(in the rows, 128 means zero)
Known rows, with every way that one mark hangs from another:
podem(lugitiz): [131 114 124 125  91 153 129 103 138 147 127  76 105 149 145 145 147 140
 146 112 108 114]
fipuzep(lugitiz(mokepa movip(vapov)) salut): [ 82 175 185  90 152 152  96 111 100 147 129 126  95 215 135 142 167 134
 121 136  75 105]
podem(lugitiz(mokepa movip)): [135 120 138 123 109 149 112 100  97 169 137  78  95 220 127 143 148 144
 135 107 103 111]
lugitiz(mokepa movip): [132 136 144 113 124 141 106 115  91 159 137 124  98 227 123 139 153 144
 118 105 106 103]
fipuzep(lugitiz(mokepa movip podem) salut): [118 157 182  88 159 157 100  97  61 154 121 112  86 221 144 141 148 145
 127 124  97 105]
fipuzep(lugitiz): [ 74 135 158 104  86 155 117 119 135 117 123 121 103 148 147 148 149 137
 129 110 115 106]
telovo(dalam lugitiz(movip podem) vapov): [149 152 116 116 114 151 120  90  59 171 134 104  98 185 147 156 175 143
 136 117 107  39]
movip(vapov(telovo(dalam salut))): [106 179 136 117  79 145 122 111 160 141 127 121  69 150  84 157 163 149
 122 140 106  81]
lugitiz(mokepa movip(vapov(telovo)) podem): [129 164 140 110 128 137 102  72  73 175 134 117  57 237 144 141 159 130
 121 136  94 100]
podem(lugitiz(mokepa)): [131 117 133 124 106 142 122 100 140 159 129  80  98 198 132 141 149 140
 140 115 108 110]
vapov(telovo(dalam lugitiz(movip) salut)): [135 170 133 122  92 158 106 128 111 166 132 109  48 167  76 171 134 175
 123 111 134  28]
telovo(dalam vapov): [130 128 129 120  98 149 136 117 133 135 128 121 111 155 121 140 183 133
 134 119 110  93]
vapov(telovo(dalam)): [130 126 139 122  96 157 122 130 144 140 133 117  61 149 107 149 138 163
 129 113 129  88]
movip(vapov): [ 97 158 128 114  98 136 123 103 146 134 131 127 113 152 152 146 175 127
 128 131  83 107]
fipuzep(lugitiz(podem) salut): [110 153 170  88 136 164 119  97 100 136 115 109  94 151 164 141 148 142
 136 127 102 108]
telovo(salut): [122 166 127 113  82 143 128 117 142 136 115 123 103 145 106 151 152 139
 129 120 123  92]
movip(vapov(telovo(lugitiz salut))): [103 194 122 118  91 140 116 102 158 150 124 123  60 150 132 164 156 125
 122 140 104  48]
lugitiz(mokepa): [125 133 138 111 119 134 121 113 138 146 125 127 101 202 129 140 155 136
 125 118 111 104]
telovo(lugitiz): [123 147 119 119 111 145 119 115 136 147 128 120 100 148 160 158 148 142
 129 112 111  54]

Rows:
[115 141 136 122 106 141 110  87 107 170 140  82 100 220 129 143 167 136
 133 124  80 113]
podem(lugitiz(mokepa movip(vapov)))
[136 176 125 115 105 135 128 113 143 160 122 120  95 203  84 155 180 137
 126 129 123  21]
telovo(dalam lugitiz(mokepa) salut vapov)
[ 98 148 183  91 150 154 110 122 135 133 117 123  90 193 136 137 150 138
 125 124 102 104]
fipuzep(lugitiz(mokepa) salut)
[104 151 186  92 153 159  99 123  89 144 125 120  90 213 131 139 147 144
 120 116  95 104]
fipuzep(lugitiz(mokepa movip) salut)
[108 165 134 118 114 140 110 106 158 160 141 121  62 191 116 158 165 153
 121 139 100  46]
movip(vapov(telovo(dalam lugitiz(mokepa))))
[113 179 140 119  87 148 111 113 111 153 138 119  70 175  82 157 160 154
 120 128 102  82]
lugitiz(movip(vapov(telovo(dalam salut))))
[148 143 136 108 128 140 108  85  58 171 129 116  93 237 136 139 154 145
 127 115 106 104]
lugitiz(mokepa movip podem)
[132 143 128 117 108 153 109 128  96 163 143 111 100 173 109 164 152 184
 128 105 109  39]
telovo(dalam lugitiz(movip))
[132 159 129 115  78 144 141 117 140 139 118 119 107 152  82 146 183 131
 131 124 120  78]
telovo(dalam salut vapov)
[130 167 129 123  88 155 118 128 149 153 126 113  49 148  83 168 133 170
 128 120 138  27]
vapov(telovo(dalam lugitiz salut))
[118 159 132 125  80 154 113  91 116 163 132  76  66 171 115 153 150 133
 134 127  97  99]
podem(lugitiz(movip(vapov(telovo(salut)))))
[108 161 142 113 124 131 105 102 102 159 142 128 105 231 128 141 176 132
 117 127  78 102]
lugitiz(mokepa movip(vapov))
[148 187 108 112 104 142 120  78  63 170 116 109  89 179 150 158 169 110
 132 123 114  39]
telovo(lugitiz(movip podem) salut vapov)
[128 178 113 116  94 140 131 103 137 149 111 120  96 150 143 156 172 104
 133 124 118  40]
telovo(lugitiz salut vapov)
[127 173 121 115  84 146 123 125 146 153 125 114 100 150  76 170 156 177
 131 115 125  26]
telovo(dalam lugitiz salut)
[101 150 177  94 137 166 104 127  87 134 125 118  95 164 144 146 146 146
 127 113  97 107]
fipuzep(lugitiz(movip) salut)
[135 144 127 119 121 139 125 113 137 159 134 121  98 204 123 147 183 135
 128 123 111  36]
telovo(dalam lugitiz(mokepa) vapov)
[111 200 124 114  88 143 110 114 113 164 138 116 100 175  74 171 171 172
 124 126  96  25]
telovo(dalam lugitiz(movip(vapov)) salut)
[113 140 126 125  90 153 114  92 104 160 139  78 106 175 143 147 163 137
 138 121  79 116]
podem(lugitiz(movip(vapov)))
[132 176 118 119  87 143 135 115 140 151 121 116 100 154  96 160 178 137
 133 126 120  24]
telovo(dalam lugitiz salut vapov)
[ 93 142 160  97 108 145 113  86 107 137 119 118  94 205 148 140 153 137
 128 121 116 104]
fipuzep(lugitiz(mokepa podem))
[109 158 136 117 103 146 104 107 104 149 138 122  71 176 142 150 155 129
 122 125  91 100]
lugitiz(movip(vapov(telovo)))
[131 156 139 120  80 155 124 129 152 140 121 118  57 148  67 158 140 163
 126 118 138  75]
vapov(telovo(dalam salut))
[146 153 114 118 120 145 117  78  56 167 126 110  93 180 190 151 169 109
 135 118 102  55]
telovo(lugitiz(movip podem) vapov)
[118 137 139 127 107 147 104  87 113 172 140  79  65 221 133 144 150 131
 131 127  90 106]
podem(lugitiz(mokepa movip(vapov(telovo))))
[131 174 131 120 108 140 110 112 149 161 118 119  41 190 112 160 130 137
 121 123 134  39]
vapov(telovo(lugitiz(mokepa) salut))
